What can hang from each mark
sepod: takar
rada: takar
mufi: buri
buri: kikit mufi
takar: kefa labav rada sepod
kefa: takar
labav: takar
kikit: buri takar
deme: takar

Every row comes from one small tree of marks. The marks that hang from a mark follow it in brackets, in alphabetical order. Every link used is in the known rows. Which tree was each row made from?
Known rows
kikit(takar(kefa sepod)): [ -3.3 -11.2   4.0  19.0  18.9 -11.2 -18.5  12.2  19.3  -0.7   7.6   4.9
 -10.1  -3.7 -21.9  -8.2  -6.6  -5.0  -4.3]
rada(takar(kefa)): [ 24.0  -2.3  -5.0 -18.5  18.4 -51.0 -13.9 -12.4  19.6   2.9  -7.7  36.9
  -4.7  11.7  13.0   3.1  40.0  -4.3  -5.3]
kefa(takar(rada)): [  6.6   6.0  16.7 -26.2 -12.5 -30.7 -43.9   6.7  13.1 -16.4  10.2  -1.1
  13.8   4.9  22.5  -9.5  33.4  -0.6   9.7]
mufi(buri(kikit(takar(kefa labav)))): [ -4.1  -1.2   0.0  18.4  17.3  33.4   4.6   3.6 -21.1  -4.6 -14.2 -10.0
  16.6  -7.3 -27.8  -1.0  18.3  -3.9  16.3]
deme(takar(kefa labav sepod)): [ -6.6 -16.8   5.0  35.6  18.1 -57.2 -15.3  -9.2  25.8 -17.0 -16.4 -15.1
 -12.1   2.3   3.2  -5.0 -26.0  -1.0 -20.4]
mufi(buri(kikit(takar(sepod)))): [-30.0   9.4  -0.2   4.9  -5.0  40.8  -1.9   0.6   0.8   6.5  23.8  11.1
  23.2 -10.9  -2.7   3.0   6.6  -2.4  38.2]
kikit(takar): [  3.5  -4.5   6.3 -38.1   6.3   7.5 -20.9  -1.6  12.5 -22.9   7.5  20.8
   1.3  16.9  -2.9  -8.1  30.5 -14.6  12.5]
kikit(buri takar(kefa labav)): [  8.9 -22.4  -2.4   5.9  28.5   2.2  12.3  -1.0   5.2  -7.6 -18.2  -4.0
  -9.0  -8.5 -47.4   6.0   9.2 -11.4 -25.5]
deme(takar): [  3.0 -11.3   9.2 -38.7   9.6 -41.6 -17.7 -20.1  30.5 -40.8   1.5  16.9
  -5.6  21.0  33.4 -14.2  33.0 -16.6   2.6]
buri(kikit(takar(kefa labav rada sepod)) mufi): [ -6.7  10.0  -4.7  29.7 -11.7  33.3  12.7   1.5 -33.9  18.0  -7.9 -24.0
 -12.8  -0.5  -4.3   0.0 -43.7  21.0  -0.1]
buri(kikit(takar)): [-11.2  -4.7   1.6 -44.3   6.6  34.8 -20.1 -15.6  -1.1 -20.1  23.0  24.5
   0.9  18.4   2.6  -8.1  42.0 -14.6  33.0]
sepod(takar): [ 25.7 -22.7 -11.6 -36.8   3.9 -21.2  -3.4  -4.9  32.3 -21.1  22.8  19.7
   0.3  19.1  26.2  -0.2  34.2 -25.4   9.5]
takar(kefa labav sepod): [ -4.4  -6.9   6.4  36.0  13.5 -47.1 -24.7  11.8  18.3   8.4  -6.5  -2.1
   6.4 -14.9 -14.3   0.5  -7.9  -1.7 -27.5]
deme(takar(kefa labav rada sepod)): [ -0.9 -16.5   6.6  42.3   1.3 -67.7 -13.7  -3.0   7.5  -2.8 -22.7 -37.1
 -23.2  -2.9   6.3 -11.1 -47.0   9.8 -28.7]
deme(takar(kefa)): [ 13.3 -20.2   9.4 -12.4  26.9 -55.3 -12.9 -10.0  30.0 -36.2  -9.4   5.2
 -17.3  10.7  19.0 -21.8  32.3 -14.6 -13.0]
rada(takar): [ 14.7   6.4  -5.5 -44.9   0.1 -36.3 -18.0 -22.2  21.2  -1.6   3.1  47.6
   6.7  22.9  28.8  10.4  41.4  -5.8  10.2]
kefa(takar(labav sepod)): [-18.3   9.2  10.5  16.2  -6.1 -22.8 -46.0   3.0  27.7 -10.8  10.2   1.7
  31.2   3.5   3.9  13.3  -4.2   2.5   9.5]
labav(takar): [ 18.0  14.8  -3.7 -37.0   8.5  -8.2  -4.0  13.2   8.0  -8.3  20.6  30.5
   7.1  13.2  28.3 -17.3  39.5 -19.6  13.8]
mufi(buri(kikit)): [-11.7  11.4   6.8 -25.8   0.0   7.5  -5.5  -1.0   3.4  -3.6  17.4  23.1
  34.4 -13.3  20.3  -4.2  64.1 -12.4  24.1]
buri(kikit(takar(rada sepod)) mufi): [-17.3  18.0  -1.5 -14.6 -27.3  44.3   9.7  -5.2 -20.9  11.0  19.8   2.3
  -6.2   5.7  22.3  -2.8 -18.9  13.3  23.0]

Write each row's tree
[-13.5   8.9  11.7  22.8 -21.8 -32.2 -45.7   9.2   8.9   3.7   4.0 -20.7
  20.2  -2.5   7.6   6.9 -24.6  13.6   1.1]
kefa(takar(labav rada sepod))
[ -9.2   9.0   0.8  -1.1 -16.9  38.2   0.9   0.8 -38.7   5.1  -9.5 -21.8
  17.4  -2.6  -9.6   1.2  -0.7   4.6  25.6]
mufi(buri(kikit(takar(labav rada))))
[ -4.5  15.8  -2.0 -51.3  -5.1  59.4   9.3 -16.8  -9.8 -18.5  16.0  29.5
   5.0  23.0  23.1  -3.1  37.5  -5.6  32.2]
buri(kikit(takar) mufi)
[  5.0   0.0  -9.3  28.1   9.6 -53.1 -15.2 -11.4  16.8  22.3 -15.3  17.4
   0.1   3.9  -1.3  19.5 -19.0  10.0 -13.7]
rada(takar(kefa labav sepod))
[-10.1   2.9   7.8  15.9 -20.5 -41.9 -28.0   8.4   0.6  17.5  -2.6 -14.3
   8.3 -10.8   4.5   3.5 -26.0   9.0 -19.4]
takar(labav rada sepod)
[  7.3   5.6  -2.6 -44.7   1.9  38.5  37.7  -8.9   8.5 -15.0   2.6  27.4
   0.5   5.1  -0.5   7.8  27.4 -10.1  -4.1]
kikit(buri(mufi) takar)
[  4.3   7.4  -4.9  -6.9  10.7  48.0  13.9  -9.3 -23.5 -12.1 -12.1   4.1
  -1.5  15.7  -4.3  -0.2  12.9   1.1   9.5]
buri(kikit(takar(kefa labav)) mufi)
[-15.1   1.4   1.1  38.1  -2.4  16.6   4.2  17.4 -19.8  23.8   6.5 -22.6
  -0.5 -27.7 -15.4  -8.7 -15.1   9.6  15.6]
mufi(buri(kikit(takar(kefa rada sepod))))
[ 34.3 -30.4 -13.4   7.5  18.6 -32.7   0.8   2.8  19.2 -13.9  -5.3  -6.5
  -6.7  12.0  -0.9   2.4  10.6 -17.6 -12.6]
sepod(takar(kefa labav))
[ -5.2   8.1  -1.4  -8.3 -21.1  23.6  37.2   1.9  -2.1  15.4   6.0  -1.1
 -10.4 -12.9  -0.6   8.4 -28.1   8.9 -12.6]
kikit(buri(mufi) takar(rada sepod))
[  4.6   5.8  -4.9 -26.9  -1.4  40.1  38.2 -11.4  -3.8 -13.2 -13.9  11.9
   6.3   7.6 -11.1  18.0   5.4  -4.0 -11.1]
kikit(buri(mufi) takar(labav))
[ 38.8 -30.3 -11.5  12.8   3.1 -42.1   2.4   9.6   0.1  -0.6 -11.7 -29.8
 -17.1   5.9   2.0  -2.6 -11.4  -6.8 -21.2]
sepod(takar(kefa labav rada))
[ 15.2   8.7  -3.4  26.0   5.2 -36.3   0.1  33.6  -3.1  27.4  12.1  -8.3
 -15.9 -13.2  12.4 -24.6 -18.0   1.4 -11.4]
labav(takar(kefa rada sepod))
[  3.1   0.1  -5.3  35.9  -5.3  12.7  41.6   8.3 -14.0  22.8 -20.5 -25.7
 -17.0 -20.5 -26.8  11.4 -53.2  17.1 -35.5]
kikit(buri(mufi) takar(kefa labav rada sepod))
[-10.8   8.1  -4.2 -14.3  -4.4  34.2  36.2  -5.2  16.9   2.0  12.6  22.0
   0.2  -7.3  -2.6  14.1  -7.9  -1.6  -5.0]
kikit(buri(mufi) takar(sepod))
[  0.6  16.0   0.3 -45.5 -20.9  48.9  10.6  -9.6 -29.4  -5.4   9.6   6.1
  -5.9  16.8  25.3  -9.2  16.2   5.2  24.3]
buri(kikit(takar(rada)) mufi)
[  1.0  -5.6   8.6  41.6  -2.2 -55.7 -23.5  18.7   0.1  22.3 -12.9 -25.2
  -4.2 -20.6 -11.2  -4.1 -28.2   9.9 -36.1]
takar(kefa labav rada sepod)
[ 15.3 -22.7   2.4  -5.2  15.7  -9.7  13.3   8.1  -1.4   3.3  -7.6 -11.8
 -26.7 -17.6 -34.1  -9.2   9.9  -6.4 -26.5]
kikit(buri takar(kefa rada))
[-18.5  19.2  -4.1   2.8 -30.4  46.2   8.2  -8.2 -33.2  13.9   3.6 -12.2
  -0.4   9.5  11.4   7.7 -41.4  18.6  16.5]
buri(kikit(takar(labav rada sepod)) mufi)
[-26.7  10.7  -0.6  29.0 -23.4  33.5  -1.0   4.9 -30.8  22.7   0.1 -26.8
  16.8 -14.6 -11.7   7.8 -35.9  14.3  24.3]
mufi(buri(kikit(takar(labav rada sepod))))
[ 11.8   5.8  -0.5 -38.3 -14.4  29.3  38.9  -3.1 -10.8  -0.8  -3.4   4.1
 -10.4  -1.6   2.3   2.4   6.6   0.5 -11.7]
kikit(buri(mufi) takar(rada))
[-11.9   9.3  -6.1  23.7   4.0  43.2  12.7  -5.0 -14.3   4.6  -2.1  -0.6
  -1.4   4.4  -7.2   5.3 -22.1  10.1   7.1]
buri(kikit(takar(kefa labav sepod)) mufi)
[ -1.4  -0.6  -6.4  29.7  11.2  22.3  40.9   1.6   3.8   9.2 -14.9  -3.8
  -6.6 -14.1 -30.6  17.7 -31.6   5.7 -28.1]
kikit(buri(mufi) takar(kefa labav sepod))
[-15.9   2.4   0.0  55.1  -5.0  20.1   3.3  14.4 -31.4  26.5 -10.3 -37.2
   5.1 -24.4 -27.7   0.8 -38.3  14.3   8.9]
mufi(buri(kikit(takar(kefa labav rada sepod))))
